Each row was made from one path, in order. Every step used is in the known rows, and no mark comes twice. Write each row's path.
In the rows, zero is written as 128.
Known rows:
mikitu > vipuvem: [134 131 145 122 151 114 152 113 141 105 111 155 161 155 132 120 154 130
 141 146 102 121 178 118 114 140 140 186 109  96 116 135 103 132 144  87
 121 123]
safed > pesi > seto: [105 154 122  91 187 102 169 116 144 136 108 139 156 161  71 153 173 123
 139 147 138 126 126 106 123 102 168 149  97 109  88 114 139  86 129 133
 125 112]
dinem > mikitu > safed > pesi > seto: [107 159 144 113 224  92 172 124 186 142 110 145 165 166  90 143 197 118
 140 157 145 119 115 112 124 103 156 188  83 122  90 118 125 104 144 116
 128 117]
napi > dinem > babuzer > lesip: [105 163  96  92 167 141 118 139 118 171  96 127 137 100 127 125 191 149
 177 113 154 105  88 168 141 158  93 104 133 167  82  95 118 116 131 155
 133 107]
morisub > vipuvem > mikitu > safed > pesi > seto > babuzer: [123 158 122  84 205 124 154 111 164 134 101 139 192 140  95 160 196  94
 154 148 150 109  84 126 107 163 177 143  74  97  68 103 154 133 132  79
  96 107]
dinem > babuzer: [142 143  95  93 199 132 117 133 169 106 120 142 174 137  95 125 167 134
 177 111 170 126  86 137 117 166 124 113 122 112 102 102 106 146 117 100
 150 118]
babuzer > seto: [111 177 125 127 137 135 132 112 160 122 106 123 147 136 105 113 152 169
 164 110 141 118 140 120 135 124  99 135 139 123 101  83 150  93 109 117
 148  93]
vipuvem > morisub: [139 155 161 142 163 101 153 119 147 146 104 122 190 117 120 126 118  92
 150 141 119 139 120 140 147 158 134 181 174  96  85 119 154 142 120  90
 145  92]
morisub > seto: [132 152 114 122 142 122 124 103 132 150  93 147 150 150  93 120 108 141
 180 118 156 136 153  94  96 117 152 128 128 125 118  69 173 119 123 150
 139 130]
vipuvem > morisub > seto > babuzer > dinem > napi: [106 163  81 103 207 138 129 110 192 174 136 130 129 130 105 187 178 104
 167 104 142 108 117 140 133 157 193 127 138  97 111  99 169 135 142  98
 127 114]
napi > dinem: [123 137  99 156 146 150 130 137 135 102 133 157 151  90 142 147 188 136
 178 138 115 138 141 122 165 149 109 140 150 101 107  86 153 127 137 120
 146 112]
napi > dinem > mikitu: [122 136 119 141 212 131 131 152 195  92 148 161 178 102 155 131 221 131
 160 140 127 116 120 123 138 139  72 176 137 102  97 117 112 133 143 106
 169 136]
babuzer > seto > morisub: [107 162 132 106 156 122 143  88 141 150 130 124 181  99  82 116 151 161
 135 138 140 132 113 110 155 160 136 145 122 126  87  68 189 125  94 103
 132  94]
morisub > vipuvem > mikitu > seto: [122 138 147 132 165  83 143 103 172 123  73 163 177 156 121  99 126 139
 167 112 142 129 154 101 114 143 114 207 148  86 111 143 148 123 177 113
 123 115]
babuzer > dinem: [123 157 106 143 128 127 129 105 137 126 126 115 110 122 156 138 158 124
 158 128 164 153 159 139 148 140 133 131 156 119 113  83 139 101 111 133
 153 101]
safed > pesi > seto > babuzer > dinem > mikitu > damin: [111 152 143 124 229  53 168 105 191 103 116 165 188 129 111 149 155 148
 111 123 167 112 124 113 102 146 150 163 107 143 106 122 125 111 112  67
 156 106]
babuzer > dinem > mikitu > safed > pesi > seto > zoken: [124 166 129  84 196  74 160 104 182 160 142 131 156 120  88 162 182 118
 166 179 137 132  87 131 160 146 179 160  82 157  58 109 139 110 103  71
 136 134]
vipuvem > morisub > seto > mikitu > dinem: [159 147 147 149 171 118 144 110 155 150 108 155 190  78 154 141 140  80
 169 133 149 157 145 110 161 188 164 192 113 143 109 120 178 143 155  94
 142 128]
pesi > seto > morisub > vipuvem: [116 170  92  96 161 118 134  95 132 166  96 170 185 112  84 135 126  93
 144 171 148 118 143  85 117 145 189 148  99 102 107  72 177 129 155 132
 110 130]
zoken > seto > morisub > vipuvem > mikitu: [137 146 124 122 173 113 126 107 121 125  84 164 215 114 141 110 153 110
 145 135 113 131 116 126  97 155 115 197 137  70 104 130 159 137 134 125
 134 119]
seto > kudakap: [102 157 118 113 147 118 132 119 113 137 164 108 148 101  98 142 145 123
 127 146 112  95 109 107 117 172 159 108 146 106 109  90 136 131  96  76
 152 142]
safed > pesi > seto > zoken: [128 159 119  62 168  83 163 103 151 154 137 130 166 120  60 164 158 129
 164 173 116 134  88 120 151 145 188 130  87 142  58 109 148 109  94  75
 128 136]
pesi > seto: [113 165 124 103 175 115 149 113 146 130  97 134 150 149  79 132 152 116
 139 130 150 115 139  95 146 106 133 152 138 105  97  87 148  78 143 139
 125 113]
morisub > vipuvem > mikitu > damin: [133 145 145 143 174  62 161 105 143 104  69 185 219 121 135 122  99 145
 115 116 123 119 137 114  84 152 133 187 135 103 129 127 129 136 128  82
 152 114]
safed > pesi: [125 130 117 106 161 109 170 124 141 129 136 136 169 150 112 151 179 153
 143 157 107 152 116 133  85 132 166 131  82 113  99 135 114 145 100 100
 143 122]
mikitu > safed > pesi: [128 139 143 139 181 103 174 126 172 145 129 139 169 157 131 142 192 147
 149 170 111 152 110 142  95 134 168 169  66 133 109 129 110 167 111  83
 138 121]
dinem > mikitu > vipuvem > morisub: [135 143 182 140 200  84 160 124 172 128 107 147 201 132 135 121 143  81
 141 151 110 117 141 138 137 157 128 234 148  89  83 157 122 144 145  68
 140 100]
napi > dinem > mikitu > vipuvem > morisub > seto: [128 146 149 146 180  97 132 112 148 149  89 169 175 135 110 128 117  95
 188 132 143 123 160 109 124 135 156 197 137 112  96 104 179 124 147 125
 135 108]
lesip > babuzer > seto > pesi > safed: [ 99 149 142 135 196 162 186  75 146  88 127 101 153 136 109  94 229 124
 126 137 142 120 105 137 152 120 147 153 101  98  66  48 151 103 117  98
  98  91]
napi > dinem > mikitu > vipuvem > morisub: [131 138 175 151 200  91 154 130 168 125 111 156 197 117 142 130 157  79
 152 153 106 118 144 140 153 160 126 236 150  88  80 153 131 140 152  72
 141  95]
morisub > seto > babuzer: [140 152 108  88 162 144 123 100 145 133 110 127 174 133  87 144 147 125
 178 120 164 119 107 111  96 169 164  93 105 114  85  65 181 142 106  93
 111 119]
pesi > safed: [119 151 156 144 187 138 174 101 146  87 116 119 161 137 140  96 182 132
 128 127 122 115 108 137 148 112 134 156 139  85 101  74 121 116 129 124
 117 123]
seto > morisub > vipuvem > mikitu > dinem > babuzer: [153 137 104 105 210 127 118 126 167 124  97 167 200  97 128 132 153  90
 173 124 179 135  89 139 141 212 159 157 104 120 102 127 128 159 152 106
 147 112]
lesip > babuzer > dinem > mikitu > safed > pesi: [125 141 127 136 208  99 168 127 206 126 137 136 162 149 139 137 225 134
 159 173 139 155 102 152  97 134 166 174  61 145  95 126 104 160 123  80
 150 112]
zoken > seto: [141 169 120 140 178 118 108 109 148  97 115 139 161 155  92 104 158 162
 162 107 123 135 139 104  93 113  95 146 153 126 132 116 161 101 111 135
 140 116]

Write each row's path:
[127 161  91 105 146 124 130  98 129 160 107 167 190 104 105 128 125 106
 148 172 133 128 142  95 104 160 181 139  99 101 114  77 166 156 145 117
 120 135]
seto > morisub > vipuvem
[141 159 139  97 165  74 134  92 158 169 123 140 166 108  97 146 118 104
 194 161 137 134 118 129 149 165 184 166 117 148  64 105 171 126 102  74
 142 131]
babuzer > dinem > mikitu > vipuvem > morisub > seto > zoken
[ 93 176 113 111 170 123 113 120 141 138 150 116 144  93  84 144 148 125
 155 120 154  82  96 113 140 192 161 102 131 135 101  88 146 111 103  77
 159 114]
mikitu > dinem > babuzer > seto > kudakap
[125 150 147 137 191 104 173 122 176 144 139 141 184 140 136 142 223 150
 156 159 115 151 101 142 102 139 149 183  56 132  98 126 125 159 105  61
 136 124]
babuzer > seto > mikitu > safed > pesi
[156 137 131 150 154 125 140 122 151 130  78 165 184  94 184 132 130  80
 151 141 131 142 152 126 142 187 153 196 123 112 122 145 134 142 177 124
 148 119]
morisub > vipuvem > mikitu > dinem
[118 125 143 126 172 130 161  78 112 168 121 131 166 147  89 135 160  85
 143 156 142 139 162 105 112 155 166 183  93 106  74  90 181 133 109  83
 105  99]
mikitu > vipuvem > morisub > seto > pesi
[136 149 151 136 187  64 170 100 151 101 118 169 220 103 121 131 139 163
 115 112 126 133 127 103 105 156 122 171 121 127 122 110 141 141 104  38
 149 133]
seto > mikitu > damin
[118 153  79 103 213 141 141 118 212 158 111 162 168 100 112 161 178 103
 153 119 115 113 114 128 142 175 197 168 109 108 122 131 161 153 189 103
 134 118]
lesip > babuzer > seto > morisub > vipuvem > mikitu > dinem > napi
[125 153 116 116 208 123 121 119 195 116 137 131 155 125 148 136 201 116
 162 127 183 119 120 131 113 150 113 150 124 120  88  99 129 119 119 106
 156 125]
morisub > seto > babuzer > dinem > mikitu
[118 177  91 112 137 140 132 106 179  94  98 115 143 127  80  99 170 163
 183 116 153 134 122 126 132 126 129 110 126 140  83  63 163  99 123 110
 146  73]
lesip > babuzer > seto
[136 137 124 116 162 116 138 110 121 131  86 160 215 106 151 117 151 102
 139 144 114 132 115 132 107 164 125 195 132  63  97 124 148 147 135 116
 136 122]
seto > morisub > vipuvem > mikitu
[111 177 129  79 148 130 133 107 106 206  76 101 152 113 110 127 147 130
 162 119 151 100  95 154 112 161 132 103 128 168  63  82 167 119 116 138
 105 101]
vipuvem > morisub > seto > babuzer > lesip
[109 145 155 149 216 151 173  77 131  91 135 112 160 150 115  97 222 123
 117 132 127 119 114 126 132 114 131 171 115  92  91  75 148 103 108 109
  95 112]
zoken > seto > pesi > safed
[124 154 132 130 177  61 159  90 151 102  67 179 222 105 107 113 108 151
 122 117 135 125 121 114  97 159 151 177 123 120 110 107 160 133 127  76
 146  90]
lesip > babuzer > seto > morisub > vipuvem > mikitu > damin
[137 176  96  76 134 110 136  95 175 126 130 113 157  97  66 126 154 156
 196 153 126 139  86 135 157 161 160 104 108 163  53  74 164 118  91  59
 143 110]
lesip > babuzer > seto > zoken
[107 134 156 141 199 156 190  82 130 101 137 107 161 139 130 105 219 114
 108 145 128 121 113 133 146 125 142 166 108  81  79  67 132 120 112  97
  98 116]
seto > pesi > safed
[107 144 149  99 205  93 173  94 141 164 121 138 200 119  81 136 179 120
 118 164 135 139  92 115 151 148 170 192  92 111  77 100 178 131 115 106
 115 103]
vipuvem > mikitu > safed > pesi > seto > morisub
[103 156 135 124 224  99 167 130 182 137 115 155 161 152 100 151 212 116
 150 159 143 120 117 113 139 106 152 190  88 122  90 113 134 101 151 121
 128 113]
napi > dinem > mikitu > safed > pesi > seto
[145 164 112 102 187 142 113 104 156  96 126 122 181 137  86 131 181 141
 165 111 141 119  96 117  91 164 126 106 123 115  95  98 172 129  98  83
 111 109]
zoken > seto > babuzer
[132 146 178 147 195  84 155 119 169 132 109 142 184 128 148 127 147  75
 146 150 123 123 150 147 147 157 133 233 153  95  83 152 127 133 143  77
 142  93]
babuzer > dinem > mikitu > vipuvem > morisub
[111 167 116  73 194 120 141 130 128 191  90 128 153 104 122 135 193 125
 160 119 168 113  84 160 136 166 130 125  91 187  76 125 117 111 141 142
 125 115]
safed > pesi > seto > mikitu > dinem > babuzer > lesip
[ 97 159  70  84 217 140 145 116 195 160 148 131 122 141  98 200 214 116
 151 115 137 106 112 138 129 143 199 118 111  94 109 112 146 123 141  99
 122 120]
safed > pesi > seto > babuzer > dinem > napi
[144 155 142 124 179 109 140 104 133 147 119 147 210 101 126 129 165 104
 174 121 138 147 118 113 121 150 124 183 128 102  87  95 188 139 115  78
 135 140]
vipuvem > morisub > seto > mikitu
[110 157  51 100 190 144 133 116 207 140 141 127 110 129 106 165 200 123
 163 113 133 126 123 142 133 135 185 115 135 108 120  96 142 133 156 109
 142 115]
lesip > babuzer > dinem > napi
[112 182 119  81 159 138 122 111 113 171  93 100 147 120 110 116 181 158
 151 111 137  99  92 152 101 151  97  97 128 172  79  99 150 107 109 138
 105 106]
zoken > seto > babuzer > lesip
[117 149  96 103 226 132 146 122 198 174 112 170 172 108 116 174 169  88
 135 124 110 104 123 117 149 169 196 187 114  93 130 143 154 146 193 113
 128 135]
pesi > seto > morisub > vipuvem > mikitu > dinem > napi
[128 142 147 137 180  56 164  96 136 113  76 185 230 109 125 121  98 146
 107 123 123 123 129 111  93 164 144 190 131 105 124 122 146 143 122  78
 146 111]
seto > morisub > vipuvem > mikitu > damin
[141 141 121 126 152 121 134 124 128 117  76 161 200 124 165 117 150 103
 150 133 111 127 127 136  94 148 110 191 141  61 105 134 125 137 144 122
 142 126]
morisub > vipuvem > mikitu
[102 163 139 120 218  94 168 119 183 146 112 141 146 163 103 149 201 111
 144 155 160 125 123 118 134 103 159 186  88 128  92 112 129  92 141 125
 130 110]
babuzer > dinem > mikitu > safed > pesi > seto
[ 96 174 119  57 162 131 151 114 112 191  89 100 145 123 101 141 188 138
 141 130 144  95  86 153 117 147 134  97 102 163  58  98 141 100 117 135
  97 103]
safed > pesi > seto > babuzer > lesip
[124 140 124 104 177 104 149 110 120 139  83 165 215 118 134 131 161  99
 136 151 118 130 109 129 104 151 146 199 112  66  88 132 150 133 137 123
 127 117]
safed > pesi > seto > morisub > vipuvem > mikitu
[128 134 145 133 191  96 174 118 160 154 115 154 199 141 142 139 193 128
 143 177 108 150  99 146  92 152 173 198  61 113 101 139 124 176 118  85
 132 118]
seto > morisub > vipuvem > mikitu > safed > pesi
[130 145 130  93 173 122 141  98 180 116 119 123 172 140  85 130 158 144
 167 114 160 119 111 106 119 181 142 122 118 109  84 100 164 143 132  63
 101 108]
mikitu > seto > babuzer
[124 151 133  86 208 123 160 111 165 127 109 125 189 143  94 158 205 106
 148 139 148 113  75 132 117 163 163 146  84 100  63 104 151 130 118  74
 101 102]
vipuvem > mikitu > safed > pesi > seto > babuzer
